Each row was made from one path, in order. Every step used is in the known rows, and no mark comes twice. Write each row's path.
In the rows, zero is written as 128.
Known rows:
teve, sazene, fimeg, pifoz: [133  99 148 132 120 140 126 176 119 114 134 121 164 172 127 117 119 123
 148 129 105 144 126 170 167 142 120 154 156 136 132 125 101 135 161 120
 115 145 128 147 112 138  91 122  96]
liguk, buzu: [122  87 127 106 115 138 125 156 101 121 130 179 166 152 116 120 118 129
 152 153 139 137 134 132 146  92 129 143 167 120 153 132 110 116 151 131
 115 123 110 141 118 147 103 106 129]
sazene, fimeg, liguk: [132 107 146 137 118 123 119 152 118 117 142 139 152 165 128 121 113 143
 118 127  90 125 126 132 156 138 131 159 172 135 129 100 100 125 153 130
 122 142 143 146 118 141  88 114 111]
kena, roni, mugoze, kupim: [ 94 147 119 135 140 122 106 164 130 121 124 173 156 141 114 140 113 147
 168 105  88 137 128 139 161 103 130 157 161 147 152  82 114 139 169 134
 102 143  83 137 111 135 125 125 113]
fidote, kolupa, teve, roni, mugoze, kenuno: [117 161 148 126 132  99 104 125 112 135 116 186 184 153 148 109 113 115
 146  97  85 111 144 188 164 107 112 145 160 143 148  84 124 160 171 137
 123 136 108 151 114 130  98  99 115]
fidote, kolupa: [119 125 137 113 109 125 110 155 106 132 134 160 161 147 155 121 114 120
 133 133 127 122 138 152 163 114 122 147 164 140 153  89 110 126 159 136
 136 137 123 130 117 141 108 108 123]
begegoz, mugoze, pifoz: [105 102 147 159 116 153 121 166 110 117 120 173 161 141 121 120 117 133
 133 120 102 128 147 115 152 106 130 132 166 143 151 115 113 121 168 134
 117 133 110 148 119 134  99 108  98]
buzu, roni, teve, puvib: [111 129 109 138 122 106 111 161 117 124 134 168 168 151 123 120 125 123
 233 140  98 129 145 136 165 116 114 171 152 143 143 119 106 105 158 138
 125 123  80 146 105 145 111 105 118]
begegoz, mugoze, gelif: [120  83 150 130 119 125 121 179 120 121 122 190 164 145 102 114 127 117
 108 121 105 127 154 121 167 113 128 124 171 134 146 101 106 122 161 142
 118 141 109 138 123 132 100 110  97]
buzu, liguk, teve, roni, kena: [125  79 129 109 131  99 109 183  98 141 131 167 161 170  92 119 130 133
 200 157  86 140 130 154 114  91 122 170 159 147 158 141 108 110 154 125
  93 136  81 133 105 156  96  87 128]
liguk, nedo, kupim: [114  88 130 100 113 103 114 170 112 129 120 167 148 146 120 122 123 117
 146 142  83 147 140 113 133  89 140 137 142 128 151 133 125 114 152 147
 116 140 107 148 114 153  96  92 112]
liguk, buzu, roni, teve, kolupa: [117 108 121 118 109 111 116 151  87 130 130 177 177 167 122 107 128 124
 226 155 110 135 131 183 170 119 112 170 146 140 161 112 101 134 159 135
 121 116  64 142 107 137 103 104 114]
kena, roni, mugoze, kupim, nedo: [114 147 114 143 140 119 108 168 128 120 120 148 161 144 120 141 112 144
 185 102  68 144 121 108 162 112 133 158 155 155 139  83 112 138 166 143
  97 171  82 138 115 124 142 119 103]
kolupa, teve, liguk, buzu, roni, mugoze: [105 138 116 134 129 101 110 137 123 126 134 189 177 164 126 117 112 140
 208 140 113 113 149 169 125  82 125 160 155 134 140 108 107 122 151 128
 112 122  92 161 102 136 105 104 124]
nedo, kupim, mugoze, begegoz: [117 144 143 147 109  97 116 175 116 121 120 118 159 152 116 132 123 132
 115 104  89 130 145  71 169  90 136 147 142 173 151  98 116 145 160 142
  93 151 101 128 111 136  95  97  98]
kupim, mugoze, pifoz: [111 127 134 161 117 151 123 159 104 121 110 137 162 148 127 124 110 151
 116 119 100 127 136  81 149 107 132 148 160 166 134  98 115 127 166 128
  99 146 115 139 115 130 104 103 103]
fidote, kolupa, teve, liguk, kena, roni: [101 129 122 114 111 121  94 153 119 125 147 209 167 155 139 130 109 133
 161 152 120 133 130 170 140  96 119 140 163 121 175  72  97 146 149 118
 145 121 115 153 108 142 114  96 119]
roni, kena: [114  94 125 120 117 118 104 183 102 124 121 169 154 150 103 121 117 120
 127 138 107 128 130 138 152 118 124 148 158 136 148 132 103  97 153 127
 108 130 102 132 115 151  98 112 138]
sazene, teve, roni: [117 103 126 141 125 117 133 168  95 124 133 171 164 158 131 111 128 141
 162 132  88 145 123 162 149 105 128 172 161 144 154 126 120 146 144 125
 124 142 100 133 116 146 109 113 102]
liguk, kena, roni, teve: [ 86  92 106  98 111 125 101 159 101 116 125 209 151 158  80 130 118 136
 174 149 103 154 126 141 157 121 124 153 161 117 165 108  99 107 155 127
 111 124  65 143 115 153 120 105 128]
kena, roni: [101 105 123 125 123 124 120 168 124 123 142 185 152 149 123 145 115 149
 140 136 112 135 123 135 151 108 131 144 160 121 158 102 112 131 159 121
 132 133 107 141 114 144 130 115 123]
fimeg, puvib: [116 142 145 127 106 134 114 157 126 125 145 169 152 147 127 127 115 131
 145 133 127 126 130 120 146 135 126 142 161 117 129 119 105 124 165 145
 130 135 126 145 121 140 104 114 120]
teve, kolupa, fidote: [136 142 144 142 113 111 110 145 121 122 141 182 171 146 155 115 125 122
 125 143 120 114 127 117 176 115 113 142 142 131 144 116 115 140 158 129
 143 118 106 154 111 133 103 112 114]
teve, kolupa: [126 125 135 140 119 118 116 167 105 129 130 153 168 149 144 119 126 114
 142 142 116 122 127 144 171 125 115 150 149 135 156 108 108 136 158 128
 135 129 106 139 111 136  98 111 111]
mugoze, gelif: [128  88 141 118 117 118 121 167 119 126 119 190 167 156 108 118 123 115
  90 128 109 129 141 129 163 118 126 139 173 140 142  98 115 123 158 129
 112 137 124 136 118 138 102 105 119]
liguk, teve, sazene, fimeg: [125  97 140 111 123 117 117 158 101 118 123 145 168 184 118 120 125 125
 155 152 100 156 127 121 165 127 122 159 151 134 149 142 120 111 149 125
 106 143  91 134 113 152  96 108 100]
gelif, mugoze, pifoz: [121  54 135 155 111 159 114 147 128 115 124 160 162 155 132 111 118 137
 124 122  97 126 150 131 149  98 130 143 169 126 142 115 116 141 165 127
 112 136 128 147 117 144  96 102 117]
sazene, teve, kolupa, fidote: [131 132 143 150 102 106 110 138 105 116 142 198 174 155 159 103 133 142
 149 139 101 132 124 142 185 122 118 161 147 143 146 127 125 143 147 131
 148 125  92 146 115 137 103 121 103]
nedo, kupim, mugoze: [109 155 121 128 119 113 115 175 116 125 121 151 154 140 123 127 118 129
 135 114  94 126 143  90 148  86 135 143 141 155 136 103 114 134 156 139
 104 157  97 132 110 145  97 107  98]
buzu, liguk, kena, roni, teve, sazene: [ 86  94 104 106 124 115 100 185 133 123 134 177 162 176  92 136 122 127
 252 157 115 159 134 156 141 116 112 165 149 133 161  98 105 115 157 115
  99 126  50 148 101 163 114  98 123]
gelif, mugoze: [123  63 128 132 118 135 109 153 131 116 133 153 154 149 130 116 121 129
 131 129 111 120 152 130 152  93 130 141 162 108 142 122 110 134 158 133
 124 140 116 138 119 151 103 112 123]
liguk, teve, sazene: [121 107 134 106 118 127 122 166 100 127 125 160 171 169 114 120 121 109
 176 158 130 143 136 117 146 115 119 157 145 131 150 140 115 103 152 125
 106 139  94 137 113 156  90 109 113]
sazene, teve: [109 104 128 135 109 119 119 154  96 118 129 179 158 156 130 115 124 146
 146 131 100 144 131 145 160 112 131 164 167 142 147 133 123 116 146 130
 128 140  97 130 119 149 106 119 114]
begegoz, mugoze, tedi: [ 96 100 149 149 114 127 120 171 110 117 118 171 168 138 116 117 126 121
 132 114  99 129 152 102 159 117 129 129 160 146 159 126 120 148 165 140
 121 132 108 139 123 136 107 108  97]
fimeg, sazene, teve, liguk, buzu: [132  93 125 131 104 149 132 172  92 110 143 160 174 178 123 102 120 123
 190 133 133 158 131 182 147 102 131 183 158 143 149 136  96 138 137 120
 109 140 105 142 114 148  84 113 106]
buzu, liguk, kena, roni: [ 93  90 117 114 124 114 110 180 132 128 140 177 146 159 108 147 121 164
 195 157 109 152 131 142 119  91 129 150 173 120 168  94 116 126 162 118
 119 127  78 144 108 153 128  93 129]
roni, teve, sazene, fimeg, pifoz: [125 100 136 120 113 137 112 158 108 109 128 139 167 178 107 108 119 109
 170 121  98 146 128 176 186 159 114 166 151 145 125 131  91 117 159 126
 103 139 105 148 111 143  85 122 100]
fidote, kolupa, teve, liguk: [119 151 134 131 114 114  98 136 119 128 142 187 175 149 163 117 108 112
 131 129 128 103 141 157 152 100 117 143 159 144 150  89 102 132 149 125
 145 124 139 150 108 141  95 102 120]
teve, liguk: [122 121 128 136 127 127 120 171 124 122 131 158 161 153 134 127 112 114
 125 130 127 116 136 141 145 111 125 155 164 139 147 108 102 125 146 123
 123 134 130 144 104 142  96 106 121]
fidote, kolupa, teve: [110 146 138 119 108 110  97 127 106 130 139 194 170 143 155 115 114 127
 132 134 120 111 139 138 159 101 119 134 159 135 147 100 115 119 160 129
 144 124 121 146 119 144 106 108 125]

Write each row's path:
[105 133 113 133 125 106 113 159 118 126 129 168 161 166 121 122 113 122
 182 125 101 119 141 171 149 124 121 177 159 154 145  99 100 118 154 127
 117 127  92 145  99 144 104 104 120] -> buzu, roni, teve, liguk
[ 92 104 112 114 117 121 107 150 112 118 134 204 155 155 103 135 116 135
 167 129 104 136 125 142 168 125 124 155 156 132 152 107 102 113 157 127
 119 129  84 143 112 148 123 116 128] -> kena, roni, teve
[118 125 130 117 121 101  96 161  95 136 136 191 174 148 132 107 118 114
 152 140  97 114 126 171 146 100 112 144 147 143 157 107 101 135 155 123
 126 123 115 140 114 146 101 101 125] -> fidote, kolupa, teve, roni, kena
[114 142 141 126 119 105  98 139 118 121 137 157 180 167 165 114 118 118
 148 135 106 130 131 149 179 120 111 141 146 144 145 101 118 136 153 120
 135 129 114 144 114 144 101 112 101] -> fidote, kolupa, teve, sazene, fimeg
[101  84 112 128 113 130 116 183 109 113 137 194 154 168 114 130 120 153
 176 148  99 164 121 176 139 111 132 170 171 128 176 102 106 145 135 119
 128 133  94 139 109 148 115 108 107] -> sazene, teve, liguk, kena, roni
[131  68 147 132 119 133 110 145 133 115 115 159 161 157 128 115 118 128
 105 103  94 127 154 149 166 100 128 137 177 109 147 121 124 154 168 138
 122 135 116 141 119 146  92 104 123] -> gelif, mugoze, kenuno
[139 128 151 127 111  94 102 132 118 131 146 186 172 163 144 115 133 140
 182 160 111 128 136 114 150 101 115 159 150 139 147 132 124 121 161 133
 132 123  79 153 106 144 100  95 117] -> buzu, liguk, teve, kolupa, fidote
[139  85 142 119 118 142 133 168 117 114 144 134 175 182 125 112 116 122
 181 154 125 141 127 149 152 128 121 159 157 129 134 109  95 140 144 125
 106 134 134 150 114 146  75 113 107] -> teve, sazene, fimeg, liguk, buzu
[125 124 132 122 116 109 120 181 124 126 113 175 165 149 105 118 124 118
 103 108  84 129 148  99 159  95 133 137 151 163 135  82 114 144 157 140
  93 162 105 130 113 135  93 100  91] -> nedo, kupim, mugoze, gelif
[115 172 156 128 105 116  96 132 131 121 154 163 175 168 165 115 116 121
 169 134 115 131 127 148 173 146 110 137 143 130 129  99 108 147 161 138
 143 132 128 151 120 137  98 114  96] -> fidote, kolupa, teve, sazene, fimeg, puvib
[128 142 152 132 110 116 106 139 125 122 153 147 180 172 164 108 111 119
 158 132 107 114 131 156 165 138 111 149 149 144 130  79 101 139 153 122
 133 136 146 154 115 144  78 115 102] -> fidote, kolupa, teve, sazene, fimeg, liguk
[ 91 119 114 128 130 116 111 161 127 124 134 180 153 150 118 142 115 142
 166 125 104 128 134 147 154 119 128 151 154 125 146  91 108 117 161 130
 115 148  89 142 112 138 129 121 125] -> kena, roni, mugoze
[105  97 114 104 112 117 118 143  94 125 126 189 165 166 103 113 120 140
 205 149 114 139 139 158 149 103 125 166 161 136 151 123 108 110 159 136
 110 118  70 142 111 147 111 103 129] -> liguk, buzu, roni, teve
[126  95 133 141 129 140 105 156 133 113 124 147 159 140 127 114 121 133
 137 109  95 128 146 120 158  80 131 146 170 129 145 116 115 154 166 137
 111 135 111 134 119 147  98 115 112] -> gelif, mugoze, kupim
[104 115 119 128 113 117 105 155 106 123 138 192 166 157 120 128 125 122
 184 138 103 133 117 165 190 142 111 159 141 137 163  97  95 135 157 127
 131 127  76 144 108 138 115 116 112] -> kena, roni, teve, kolupa
[131 106 139 124 120 116 122 187 123 121 128  87 155 171 128 116 117 123
 171 136  64 145 134  92 142 120 136 155 126 154 122  93 105 144 146 145
  94 170 124 149 111 144  71 101  71] -> teve, sazene, fimeg, liguk, nedo, kupim, mugoze
[126 124 137 153 101 127 120 172  86 120 139 139 172 168 142 101 133 124
 182 127 103 149 121 173 180 135 119 180 140 149 152 125 106 142 155 120
 127 148  86 135 118 142  89 124  91] -> fimeg, sazene, teve, kolupa
[112  52 137 145 110 131 113 150 128 115 122 162 169 151 128 110 126 124
 125 116  93 126 156 118 158 105 129 140 162 130 150 126 121 170 162 135
 116 133 125 138 121 146 105 102 114] -> gelif, mugoze, tedi
[132 111 142 119 108 118 113 151  83 131 127 169 170 160 126 114 129 116
 158 158 111 134 128 133 163 122 118 156 149 132 162 132 109 116 155 134
 127 136  91 136 114 142  91 105 108] -> liguk, teve, kolupa
[118 136 130 119 112 112 113 137 112 133 148 190 180 162 160 113 111 138
 190 151 130 117 142 190 132  78 120 152 163 139 160  87 106 149 153 127
 143 113 119 152 105 136 106  94 118] -> fidote, kolupa, teve, liguk, buzu, roni
[120  99 149 134 107  94 115 173 106 125 111 100 151 154 113 128 126 134
 124 125  73 144 145  55 155  90 145 140 136 164 152 113 122 133 157 156
  93 153 104 135 114 135  97  84  95] -> liguk, nedo, kupim, mugoze, begegoz
[130  93 126 118 121 142 127 168 112 120 134 173 169 160 125 121 113 113
 155 148 145 130 137 150 140  94 127 152 168 129 154 121  98 131 140 127
 117 122 126 146 106 142  93 101 125] -> teve, liguk, buzu
[120 113 133 149 106 115 117 162  90 123 132 165 169 158 148 109 133 133
 165 139  97 141 124 169 179 130 119 169 153 147 158 122 117 138 146 130
 140 136  92 132 115 140  97 120  99] -> sazene, teve, kolupa
[118 141 105 140 141 128 103 190 128 116 115 142 161 155 106 138 108 129
 198 117  74 154 124 126 144 108 130 164 163 147 154  70  96 147 154 138
  89 166  83 143 107 126 127 105  99] -> teve, liguk, kena, roni, mugoze, kupim, nedo
[130  76 144 118 110 130 123 162 108 129 134 135 148 153 122 116 112 132
 143 153 104 127 134 113 124 124 136 148 160 122 131 114 102 104 153 143
 123 140 146 156 121 146  86 101 124] -> fimeg, liguk, nedo
[134 111 144 110 108 138 128 168 107 127 141 152 171 174 114 113 114 109
 183 155 130 128 135 124 132 132 119 165 149 134 134 121  97 108 151 127
 105 146 125 147 114 156  68 113 114] -> fimeg, liguk, teve, sazene
[151 103 158 128 106 118 115 142  88 124 142 145 167 178 129 108 125 132
 151 151  83 134 120 144 168 150 121 170 158 137 146 113  95 131 151 136
 126 144 121 142 116 136  73 108  94] -> sazene, fimeg, liguk, teve, kolupa
[107 143 145 145 134 134 110 176 115 117 122 159 158 126 115 122 120 131
 143 108  99 131 142 104 163  90 131 135 168 147 155 116 112 132 169 143
 115 133  94 135 120 137  99 121  93] -> begegoz, mugoze, kupim
[118 124 126 129 111 114 103 150  93 124 124 175 171 155 123 109 127 102
 166 134 109 122 129 149 190 141 110 161 143 146 150 114  98 117 156 133
 123 126  81 141 110 141  93 112 115] -> roni, teve, kolupa
[145  97 127 149 129 137 106 161 131 113 121 122 163 143 133 115 119 130
 152 105  74 134 140  89 160  85 134 147 165 137 134 114 112 152 164 145
 105 162 110 134 124 137 114 111 101] -> gelif, mugoze, kupim, nedo
[117  82 122 132 123 111 118 190  84 125 126 175 161 162 108 106 129 134
 167 136  77 148 118 178 149 114 124 173 156 150 158 138 110 132 140 124
 110 139  93 127 114 150 100 113 114] -> sazene, teve, roni, kena
[120 145 136 124 124 107 110 139 107 136 142 186 175 144 155 112 118 121
 150 135 110 111 131 154 148  92 116 143 153 138 154  97 112 151 159 123
 141 127 125 147 115 141 109 101 113] -> fidote, kolupa, teve, roni
[ 97  97 111 118 115 107  93 170 114 128 137 185 160 167 105 130 131 137
 235 157  95 150 126 171 158 121 110 165 154 135 173  88  98 131 161 123
 120 122  48 146 103 148 115  94 118] -> buzu, liguk, kena, roni, teve, kolupa
[112 143 128 149 113 135 119 167 113 123 111 160 162 145 124 122 113 136
 128 107  81 133 142  89 144  88 136 146 147 173 138  97 121 141 164 133
  93 153 107 140 108 137  91  98  91] -> nedo, kupim, mugoze, pifoz
[ 92  85 109 104 122 119 102 171 112 107 123 172 160 183  89 129 123 128
 192 149  89 172 119 151 178 142 116 162 148 126 163 107 103 123 149 118
 101 128  57 143 110 154 115 110 104] -> liguk, kena, roni, teve, sazene, fimeg
[121 122 127 148 110 136 124 176 104 113 141 145 165 171 133 108 119 122
 165 114 114 144 130 172 152 119 129 185 155 153 142 124 101 132 144 117
 117 150 109 140 112 148  87 118 101] -> fimeg, sazene, teve, liguk
[123 118 139 132 120 111 126 147 125 120 153 155 180 185 132 111 115 152
 208 156 101 131 128 156 133 110 120 160 152 132 133 108 108 142 155 116
 117 120 117 163 111 145  88 111 103] -> kolupa, teve, sazene, fimeg, liguk, buzu, roni
[122  96 124 135 117 123 122 199  82 121 134 149 164 171 102  99 129 125
 182 124  83 156 115 185 149 116 124 186 143 153 150 142  99 137 148 115
  97 150  83 130 118 152  92 117 106] -> fimeg, sazene, teve, roni, kena
[125 100 135 115 135 104 123 163 109 139 137 164 163 165 114 125 128 138
 200 151  99 137 135 138 114  82 126 170 166 142 154 130 120 124 159 125
 110 140  90 140 106 154 106  86 115] -> buzu, liguk, teve, roni
